In the rows, 128 means zero.
Known rows, with every step that occurs:
mepeg-nuzo-fuvi-dedu-fabu: [ 89  68 100 132 161 157 129 129 101 136 161 131 167  75 139  55 138  92
 136  67 155  74  91 175 177 158 166  70 136 110  83 125 144 153 140 142
 176 133 103  96 169  69 148 138 141 201 115 152 126 110  48 118 166 120
 122 113 133 126 178  97 112  65 138 101 113]
gerak-zitip-fuzi-nuzo: [ 88  95 113  89  78  86 123 141 159 164  93 107 140  99 131 100 103  96
 112  41 178  97  81 160 163 128 179 102 119  89 109 151 140 100 178 147
 208  77 134 136 155 126 149  87 146 146  87 152  88 107  93  94 130 127
 111 126 114 101 182 106 124 137 193 139  95]
fuvi-dedu: [120  96 104 130 112 119 110 136 132 155 116 119 130 103 128  86 144 124
 116  57 131 109 124 154 160 150 143  75 151 105 104 139 119 118 117 151
 161 106 134 115 156  78 134  98 152 161 112 160 130 121  88 107 160 117
 129 124 108 138 186  93 132  92 156 148 123]
firet-fuzi-nuzo-mepeg-dedu: [127  61  94 111 121 107 146 162 149 162 169  76 160  89 137 129 133 121
  85 109 189 134 108 130 180 158 157  59 144 103 114 151 115 119 134 132
 172 120 155 149 156 110 133  98 130 176  88 138  64  88 120  67 151 142
 128  75 103 138 117  94 157  77 158 103 113]
mepeg-dedu: [130  90  92 129 122 107 136 142 127 144 132  93 154  91 144  90 157 106
 122  86 154 120 132 141 141 155 126  66 134 113 113 125 133 116 148 147
 170 119 133 147 157  91 135 119 150 150 120 156 107  99 111 105 166 123
 107 105 115 123 154  90 133 106 156 125 104]
fuvi-dedu-fabu: [115  74 101 129 114 137 124 119 146 143 115 122 140  98 125 102 133 112
 128  51 141  93 120 154 175 136 136  60 149 107  88 157 122 149 131 145
 165  89 116 107 167  80 139 116 141 174 113 143 121 125  78 124 192 120
 114 121 122 137 169 106 112  89 175 141 142]
zitip-fuzi-nuzo-mepeg-dedu: [ 93  71  88 110 122  81 123 178 138 163 137  83 159  87 144 108 128 100
 115  60 163 131  98 171 167 158 137  86 131 109 101 141 126 108 159 145
 205 103 137 120 181 137 149 100 137 174  80 159  69  98  85  60 150 152
 112  84 112 129 127  82 136 115 164 111 110]
dedu-mepeg: [132  94 107 126  96  89 145 137 151 118 118  92 175 109 139 108 155 109
 122  83 189 116 118 124 145 136 187  95 157 110 106 153 131 113 153 160
 153 107 157 112 124 100 139 118 135 153 138 144 152 110 122 124 166 143
 136 121 142 129 175 102 138 117 168 147 126]
nuzo-mepeg-dedu-fuvi: [121  60  75 102 150 128 140 176 111 121 152 100 175  85 149 111 161  98
 127  98 181 122 107 165 186 163 138  75 122 119 100 146 124 111 127 158
 178 139 141 133 168 105 136 138 137 162 111 175  86  88 107 110 189 151
  98 114 133 152 110  85 151  80 149  95 112]
nuzo-fuvi-dedu-fuzi-zitip: [131 122  87 106 144 119  94 109 118 157 142 121 143 125 123 102 123 117
 153  38 179 109  77 163 151 145 174  75 147 128 110 115 121 130 124 164
 200 128 118 133 148  63 128 107 138 164 102 168  72 106  56 126 149 111
 121 113 127 109 178  99 127 112 132 116  91]
fuvi-dedu-mepeg-nuzo-fuzi-zitip: [ 95  94  97 129 151  84 125 138 137 137 166 107 176  85 140  93 134 126
 155  75 194  93  79 156 137 165 199  85 164 120 105 136 137 132 160 151
 168 112 131 119 143  99 113 103 144 220 135 139 116 115  46 120 147 105
 130 104 156 102 187  66 150  92 154 119 109]
fuzi-nuzo: [124  81 102 108  93  79 143 148 163 164 133  99 145  95 119 112 138  90
 107  60 157  94 109 154 147 136 159  72 147 103 121 154 141  97 140 140
 164  90 148 142 129 108 134  99 167 152 111 144 119 122 118  80 133 147
 121 114 122 140 169  91 134 106 151 153 139]
firet-fuzi-nuzo: [109  80 116  98  84  86 151 127 174 166 133 107 154  90 117 117 117 107
  95  85 176 112 114 141 164 131 173  69 139  87 132 152 114 102 132 137
 162  76 157 141 126  93 137  91 138 175 100 134  92 105 126  87 128 127
 138  92 105 118 154  89 127  94 157 133 144]
dedu-fuzi: [142  86  80 106  96 105 133 124 139 122 120  99 153 122 135 120 142 118
 140  76 161 117 104 170 163 132 157  80 146 102 130 147 132 112 151 131
 167 106 140 125 145  89 141 117 136 168 134 164 100 111 125  96 159 115
 117 117 122 111 178 103 129 137 146 138 129]
firet-fuzi-zitip: [132 110 124 102  82  96 154 108 153 163 126  98 163 100 128 124 102 141
 116  97 166 131 112 132 113 116 182  70 142 112 138 135 108 101 146 157
 170  83 131 148 145  69 144 104 137 156  94 136  93 101 128 112 144 127
 130 121 112  98 164  83 130 114 147 114 120]
fuvi-dedu-mepeg-nuzo-fuzi: [103  75  93 129 146 100 122 138 139 121 167 103 184  77 145 104 162 133
 149  89 192  88  94 156 169 173 189  96 158 118 108 144 143 134 146 129
 153 111 146 101 131 111 122 111 125 230 157 149 136 107  60 102 144 104
 144 114 151 123 196  88 155  69 154 122 117]
firet-fuzi-nuzo-mepeg: [132  66 103 104 102  99 144 144 155 156 157  90 178  97 128 137 124 117
  83  94 168 123  92 142 166 137 190  70 132 101 128 158 127 107 126 129
 158 103 154 130 135 113 133  97 128 185  96 144  83 102 120  65 133 150
 135  89 105 139 140  92 156  87 146 124 139]
zitip-gerak: [126 114 100 110 107  98 120 127 141 152 104 108 153  83 126 108 123 128
 139  65 141 133 108 162 149 112 150  96 149  90 133 142 136 113 143 151
 164 102 129 128 158  81 170 117 123 130 119 161 141  93 106 100 136 130
 119 134 109 125 191 103 136 122 145 148 114]
gerak-zitip-fuzi-nuzo-mepeg: [116  91 116 101  82 104 126 165 137 162 121 107 161 100 125 105 108 103
 102  50 173 116  63 163 161 127 187 115 108  96  93 163 141 101 170 150
 217 106 125 115 166 157 147  83 132 166  88 158  90  99  90  79 134 161
 111 108 122 121 169 107 150 137 179 113  95]
gerak-zitip-fuzi: [109 105 120 102  72 111 126 122 129 143  81 112 157 103 143  89 120 114
 120  57 157 122  96 156 155 120 168 100 112  89  98 140 127 108 176 160
 207  98 117 122 166 122 164  96 135 145 108 153 106  95 107 109 155 122
 107 143 108  90 194  96 122 141 189 130  85]
nuzo-fuzi: [157  95 101  92 112 107 124 132 149 117 139  91 156  87 124 119 177 119
 123  75 149  96 117 147 135 139 150  68 133 112 137 148 143  97 137 142
 177  99 167 128 147  94 160 106 130 168 149 163 124  98 130  88 148 127
 130 128 112 123 187  94 145 100 154 118 116]
nuzo-fuvi-dedu-fuzi: [137 102  70 114 143 140 100 123 119 131 145 120 152 134 131 104 149 116
 147  54 160 107  95 164 181 146 165  72 148 117 110 135 132 133 129 148
 181 139 137 110 146  81 136 103 138 183 124 176  93 105  71 111 160 103
 140 115 114 125 178 106 124  97 148 128  98]
zitip-fuzi: [106 101 116 104  75  95 133 130 131 154  91  99 159 109 149  90 127 110
 131  71 145 131 125 170 153 136 147  89 124  92 120 143 124  91 156 142
 182  91 129 107 153  99 158 110 139 143 108 161 113 105 115  92 151 131
 119 132 103 107 183  81 114 133 169 138 114]
gerak-zitip-fuzi-nuzo-mepeg-dedu: [109  82  90 108 104  94 122 167 126 157 136  93 159  84 145 100 113 106
 108  48 194 128  76 160 181 152 158  86 114  88  88 152 130 116 174 160
 221 128 124 135 181 151 145  95 126 169  73 147  67  85  81  78 146 145
  95 104 120 116 135 102 139 132 185 104  86]

Rows:
[120 106 104  97 135  83 138 129 125 149 168 103 164  72 135  97 159 110
 135  78 160  96  81 168 113 148 161  86 129 129 124 114 159  94 161 134
 180 111 116 142 148  88 133 116 147 189 132 137 109  98  92  96 129 117
 118 119 146 101 195  66 147 109 128 104 107]  mepeg-nuzo-fuzi-zitip
[ 87  41  90 104 123 101 149 156 141 163 139  92 161  84 148 106 115 117
 114  65 175 115  97 176 192 138 139  86 125 104  89 157 148 135 168 136
 217  89 128 114 188 127 157 124 133 184  80 149  52 105  75  71 175 165
 101  90 124 124 110  99 120 114 182 113 121]  zitip-fuzi-nuzo-mepeg-dedu-fabu
[ 90  94 106 100  90  69 129 140 159 183 101  99 149  96 138  95 112  96
 121  42 178 108 104 177 164 130 154  99 131  87 114 148 136  93 159 143
 192  64 139 126 141 122 152  97 161 158  91 159 105 119 102  70 129 139
 123 104 110 119 164  82 106 127 167 149 129]  zitip-fuzi-nuzo
[ 87 116 108 119 116 133  99 137 128 175 120 128 137  96 134  87  94 105
 116   4 180  89  67 160 182 148 189  89 119  90  90 143 134 121 157 170
 237 110 128 120 165 126 153  76 139 171  81 160  94 111  49 109 122 120
 119 126 114 107 185 117 120 102 184 121  79]  gerak-zitip-fuzi-nuzo-fuvi-dedu
[122 133 107 121 101  96 113 119 142 174  96 103 156  92 107  99 111 138
 143  61 153 131  95 150 130  92 158  99 149  99 125 131 135  93 142 170
 178  94 116 152 165  59 156 123 130 130  97 155 121  91  94 104 142 138
 111 132 111 116 185  76 132 132 131 139 113]  fuzi-zitip-gerak
[104  73  73  97 137 115 150 148 131 133 124 102 159  71 149  93 153  81
 140  76 187 126 123 147 169 164 119  79 126 104 112 141 126 106 134 148
 181 123 147 150 156  91 130 139 159 145 118 162  93  93 114 122 188 119
 100 123 129 136 126  84 124  84 168 115 113]  mepeg-dedu-fuvi
[118  59  57 103 124  72 142 143 156 155 150  91 143 101 130 112 141 101
 129  53 190 115  99 177 175 152 122  67 154 109 124 149 130 124 154 131
 175 103 135 159 152 124 122 103 149 171 118 154  57 115 105  86 152 113
 107  76 118 118 140  91 128 131 157 151 114]  mepeg-dedu-fuzi-nuzo
[138 118 108 131 139 145 100 127 111 141 143 121 153 109 136  87 151  99
 130  59 143 111 107 141 144 165 169  73 148 121  96 131 145 122 111 162
 189 131 132 112 158  91 144 102 146 153 112 170 131 101  78 110 151 120
 142 129 106 137 179 108 139  72 141 122 109]  nuzo-fuvi-dedu
[137  67  75 125 123 107 107 165 151 167 153 104 144 121 103 131 125 120
 122  44 178 102  71 190 197 142 170  75 155 117 100 169 125 140 120 129
 171 103 149 113 162 125 114  94 144 200 104 162  71 140  54  84 139 127
 123  81 117 145 154 116 146 110 147 142 133]  fuvi-dedu-fuzi-nuzo-mepeg
[147 133 104  98 126  89 110 114 150 144 128 100 152  77 101 120 135 152
 150  73 161 116  90 153 119 104 159  91 140 105 146 125 151  93 148 153
 196  87 141 150 169  79 162 118 119 157 122 151 111  75  91  92 132 130
 123 129 123 107 197  85 153 122 145 128  95]  nuzo-fuzi-zitip-gerak
[114  98  98 127 147 122 104 144 139 167 155 126 139  92 120  93 126  88
 120  28 163  84 100 150 164 161 175  80 154 115  98 146 143 122 108 164
 193 119 137 130 139 104 144  75 162 162 102 163 106 113  65  96 140 127
 139 116 101 147 181 106 134  66 143 134 119]  fuzi-nuzo-fuvi-dedu
[ 75  75  92 148 125  98 124 149 128 140 146 108 179  84 144  74 139 109
 149  77 174 108 112 163 171 171 186  95 170 113  83 143 122 143 153 149
 146 115 125 106 132  92 111 118 151 200 140 142 138 121  57 120 156 115
 140 114 148 129 189  87 136  87 141 137 130]  fuvi-dedu-mepeg-nuzo
[ 91  79  92 122 107  93 159 149 129 131 146  99 190  77 170  81 151  96
 142  95 189 124 113 152 150 158 187 102 157 112  98 139 141 123 169 155
 136 114 128 120 125  92 135 128 145 182 146 141 151 105  99 118 149 125
 130 116 147 119 176  90 143 107 133 131 131]  dedu-mepeg-nuzo
[132  81  78  83  99  77 143 140 161 161 128  93 142 111 121 123 141 101
 130  56 179 103  96 164 177 129 159  87 155  97 127 164 133 106 144 126
 163  85 145 140 129 100 140 107 145 174 119 151  89 122 111  89 133 128
 120  92 113 115 162  98 131 129 148 159 131]  dedu-fuzi-nuzo
[ 96 115 110 103 140  70 131 132 134 135 145  90 199  57 121  98 132 138
 173  87 199 104  70 164 137 119 191 124 151 107 130 123 163 104 183 154
 183 113 133 128 140  83 148 132 114 205 147 141 134  84  59 101 117 128
 120 118 162 101 194  72 157 120 134 112 106]  dedu-mepeg-nuzo-fuzi-zitip-gerak
[114 122 109  99 140  86 128 127 133 158 147  98 170  51 124  95 139 136
 154  72 161 103  75 188 126 113 169  97 132 104 148 114 160 101 173 137
 181 117 117 148 161  73 160 129 123 195 126 149 113  79  64  82 123 121
 107 119 145  99 202  71 147 121 134 101  95]  mepeg-nuzo-fuzi-zitip-gerak
[112 106  96 130 147 126 107 132 120 129 150 107 175 111 146  97 158 111
 137  70 184 115 103 124 163 179 195  97 168 118  94 132 132 135 123 179
 173 128 142 110 137  88 130 107 133 169 127 158 140 107  73 124 162 130
 145 134 124 135 170 101 139  77 157 130 104]  nuzo-fuvi-dedu-mepeg
[102  94  68 116 148 142 114 136  93 140 162 126 157  99 147  79 144 104
 149  62 175  98  83 195 175 166 174  89 149 115 107 117 131 142 145 144
 174 143 116 111 142  82 140 122 145 207 134 170 102 103  47 107 130  93
 130 110 130 103 185  97 123  92 125 111  95]  mepeg-nuzo-fuvi-dedu-fuzi
[ 93  86 115 114 127 110 127 130 164 151 152 102 174  99 136 123 110 109
 111  75 227 107  97 118 200 160 218  91 167 104 111 150 115 140 124 159
 174 107 161 112 120  99 125  84 129 200 100 136 100 101  84 102 129 130
 158 103 117 132 147 107 139  55 169 128 111]  firet-fuzi-nuzo-fuvi-dedu-mepeg
[ 99 122 115  83  95 105 115 139 134 170 114 108 165  95 140  87 105  82
 119  33 195  90  83 156 163 132 189 115 115  93 103 136 152  86 178 159
 242 112 127 139 152 124 164  90 138 146  93 159  89  92  84  94 126 137
 123 128 125 102 176 105 127 118 174 115  74]  gerak-zitip-fuzi-nuzo-fuvi
[132  94  78 112 112 100 102 128 140 138 126 117 137 132 121 117 138 125
 130  66 157 117 103 183 180 138 143  79 157 107 118 151 104 140 131 142
 155 105 135 111 147  79 117 109 142 178 127 160  93 124  83 115 156  93
 133 110 115 113 175 112 124 117 154 147 116]  fuvi-dedu-fuzi
[117  70  70 110 120  89 119 138 168 175 131 112 126 119 117 116 127 112
 131  30 177  84  91 189 189 138 146  71 165 103 101 165 121 136 128 128
 159  86 145 130 149  98 111  89 159 188 115 157  73 144  76  94 140 110
 130  94 121 127 175 108 122 113 154 166 132]  fuvi-dedu-fuzi-nuzo
